Known rows, with every way that one mark hangs from another:
[dovi foru]: [ 2.46 -0.51 -2.94 -0.41  0.25 -1.52 -0.14 -3.66  0.68 -0.20  0.99 -5.52
 -1.08  1.44 -1.35  4.21]
[puzis [foru [vugoru dovi]]]: [ 0.47 -0.85 -0.77 -0.35  0.01 -0.25  0.34 -4.30  1.62 -0.49  1.32 -5.55
 -0.13  0.74 -0.40  1.80]
[vugoru dovi]: [ 0.40 -0.28 -2.63 -0.01 -0.27 -1.39 -0.90 -3.26  1.77 -0.43  1.52 -6.88
 -2.24  2.47 -0.29  2.22]
[puzis [bekirek dovi] [foru vugoru]]: [ 0.33  0.19  2.00 -0.64  0.31  0.02  0.32 -3.63  1.11 -0.13  1.36 -1.82
  0.84  0.74 -0.82  1.96]
[kinom [bekirek [dovi foru] puzis] vage]: [ 0.68  2.12 -2.20 -0.93  0.51  0.86  0.61 -0.92  0.62  1.70  1.93  2.15
 -2.29  1.11 -1.91  1.79]
[foru bekirek vugoru]: [ 0.46 -0.60  3.01 -0.03 -0.77 -2.28  0.85 -1.93  1.73  1.60  1.92 -4.75
 -1.56 -0.02 -0.48  2.75]
[puzis bekirek foru]: [ 0.87 -0.06  1.08 -1.13  0.20 -0.58 -0.09 -4.83  1.08 -0.41  0.73 -3.03
  0.78  1.52 -1.49  3.37]
[vage kinom]: [ 1.01  0.68 -2.75 -0.49 -0.13 -1.72 -0.44 -2.94  0.84 -0.58  1.17 -5.42
 -1.19  2.74 -0.43  2.16]
[vage [kinom [bekirek dovi puzis]]]: [ 0.70  1.99 -1.45 -0.42  0.05 -0.83 -0.46 -1.77  0.74  0.19  1.59 -2.48
 -1.39  2.84 -0.98  1.19]
[vugoru [foru [bekirek dovi puzis]]]: [-0.58 -0.76 -0.96  0.28 -0.29 -1.11  0.41 -1.35  1.49  0.63  2.55 -5.24
 -2.21  0.98 -0.69  1.36]
[foru bekirek [vugoru dovi]]: [-0.34 -0.52  2.12  0.18 -0.71 -1.85  0.19 -1.94  2.17  1.14  2.37 -5.85
 -1.73  0.50 -0.29  2.13]
[foru vugoru]: [ 1.09 -0.86 -0.02  0.05 -0.42 -1.82  0.93 -2.98  1.45  0.68  1.30 -5.15
 -1.37  0.64 -0.08  2.64]
[kinom [bekirek [dovi [foru vugoru]] puzis] vage]: [ 0.50  1.98 -1.66 -0.83  0.48  0.97  0.91 -0.85  0.75  1.87  2.05  2.32
 -2.10  0.73 -1.73  1.62]
[vage [kinom [bekirek dovi]]]: [ 0.82  1.77 -1.84 -0.55  0.02 -1.00 -0.44 -2.23  0.81 -0.06  1.49 -2.13
 -1.92  2.89 -0.74  1.85]
[kinom bekirek vage]: [ 0.59  1.34 -2.11 -1.33  0.01 -0.10  0.97 -2.39  1.17  1.69  1.36  1.70
 -3.07  1.31 -1.62  3.28]
[vage [kinom [bekirek [puzis [foru vugoru]]]]]: [ 0.58  1.36 -0.69 -0.58  0.03 -0.65  0.02 -2.85  0.98  0.16  1.40 -2.94
 -0.42  2.19 -1.19  1.59]
[kinom bekirek]: [ 1.44  0.64 -0.08 -0.63 -0.28 -1.52  0.27 -3.27  1.28  1.07  1.00 -1.73
 -2.66  1.97 -1.44  3.81]

Rows:
[ 0.96  1.60 -1.91 -0.46  0.21 -0.76 -0.23 -2.29  0.78 -0.03  1.65 -2.06
 -1.42  2.45 -0.85  2.06]
[vage [kinom [bekirek [dovi [foru vugoru]]]]]
[ 0.76 -0.24 -2.27 -0.12 -0.01 -1.25 -1.07 -3.01  1.57 -0.25  1.91 -6.74
 -1.69  1.97 -1.02  3.02]
[vugoru [dovi [foru bekirek]]]
[ 0.77  1.51 -1.23 -0.71  0.05 -0.71 -0.26 -2.95  0.87  0.02  1.29 -3.06
 -0.64  2.58 -1.35  1.76]
[vage [kinom [bekirek [puzis foru]]]]
[ 0.39  1.89 -2.06 -1.10  0.17  0.39  0.73 -1.39  0.96  1.61  1.73  2.69
 -3.42  1.38 -1.19  2.22]
[kinom [bekirek dovi] vage]
[ 1.13  0.53  0.52 -0.37  0.29 -1.09 -0.22 -2.66  0.82  0.23  1.41 -2.35
 -0.47  1.56 -1.02  3.18]
[puzis [bekirek [dovi [foru vugoru]]]]
[ 0.30 -0.34  3.68  0.19 -0.73 -1.99  0.84 -1.26  1.60  1.86  2.06 -5.25
 -0.89 -0.15 -0.85  1.81]
[foru [bekirek puzis] vugoru]
[ 0.59  0.66  2.09  0.04 -0.50 -1.68 -0.25 -0.45  1.05  1.32  2.02 -4.54
 -1.84  1.03 -0.88  1.21]
[foru [bekirek dovi puzis]]
[ 0.43  1.57 -1.39 -1.11  0.05  0.16  0.95 -1.77  1.05  2.00  1.49  1.21
 -2.38  1.18 -1.91  2.30]
[kinom [bekirek puzis] vage]
[-0.41 -1.13 -0.97  0.13 -0.41 -1.40  0.57 -2.07  1.62  0.73  2.27 -5.97
 -1.92  0.94 -0.97  2.10]
[vugoru [foru [bekirek puzis]]]
[ 0.28 -0.06  2.91  0.20 -0.62 -1.79  0.64 -0.90  1.51  1.46  2.29 -3.69
 -1.90  0.04 -0.08  1.70]
[foru [bekirek dovi] vugoru]
[ 0.97  1.40  0.65 -0.44  0.09 -0.06  0.10 -2.18  0.91  0.97  1.42 -1.04
 -1.63  1.59 -1.54  1.48]
[kinom [bekirek dovi [puzis foru]]]
[ 0.45 -0.32  1.84 -0.42 -0.19 -0.52  0.57 -2.85  1.34  0.34  1.71 -3.95
 -0.43  0.00 -0.60  1.60]
[puzis [foru [bekirek dovi] vugoru]]
[-0.03  1.93 -0.84 -1.01  0.36  1.39  1.06 -1.26  0.95  1.71  1.94  2.53
 -1.80  0.59 -1.54  0.83]
[kinom [bekirek dovi [puzis [foru vugoru]]] vage]
[ 0.18  1.35 -0.79 -1.20  0.20  0.89  1.27 -2.31  1.14  1.81  1.58  1.50
 -1.41  0.50 -1.92  1.89]
[kinom [bekirek [puzis [foru vugoru]]] vage]
[ 0.45  1.77 -0.81 -0.45  0.12 -0.33 -0.12 -2.09  0.83  0.09  1.66 -2.23
 -0.70  2.26 -0.92  0.84]
[vage [kinom [bekirek dovi [puzis [foru vugoru]]]]]
[ 0.81  1.57 -1.34 -0.57 -0.08 -1.19 -0.31 -2.48  0.87  0.24  1.33 -3.17
 -1.22  2.78 -1.20  1.90]
[vage [kinom [bekirek puzis]]]
[ 0.13  2.08 -1.37 -1.14  0.39  1.32  0.77 -1.33  0.82  1.58  1.78  2.38
 -1.96  0.99 -1.70  1.00]
[kinom [bekirek dovi [puzis foru]] vage]
[ 0.57 -0.38 -0.04 -0.05  0.00 -0.35  0.24 -3.04  1.30  0.16  1.38 -6.19
  0.24  0.85 -0.93  0.83]
[bekirek [puzis [foru [vugoru dovi]]]]
[ 0.53 -0.38  2.05 -0.85  0.17 -0.42  0.55 -4.69  1.31 -0.04  0.99 -2.77
  1.20  0.71 -1.22  3.03]
[puzis bekirek [foru vugoru]]
[ 1.10  1.77 -2.38 -0.58  0.20 -0.84 -0.51 -2.39  0.66 -0.15  1.50 -2.15
 -1.59  2.79 -1.00  2.23]
[vage [kinom [bekirek [dovi foru]]]]
[-1.45 -1.14 -2.51  0.30 -0.36 -1.05 -0.36 -2.58  2.36 -0.12  2.81 -7.05
 -2.64  1.76 -0.41  1.83]
[vugoru dovi [foru bekirek]]
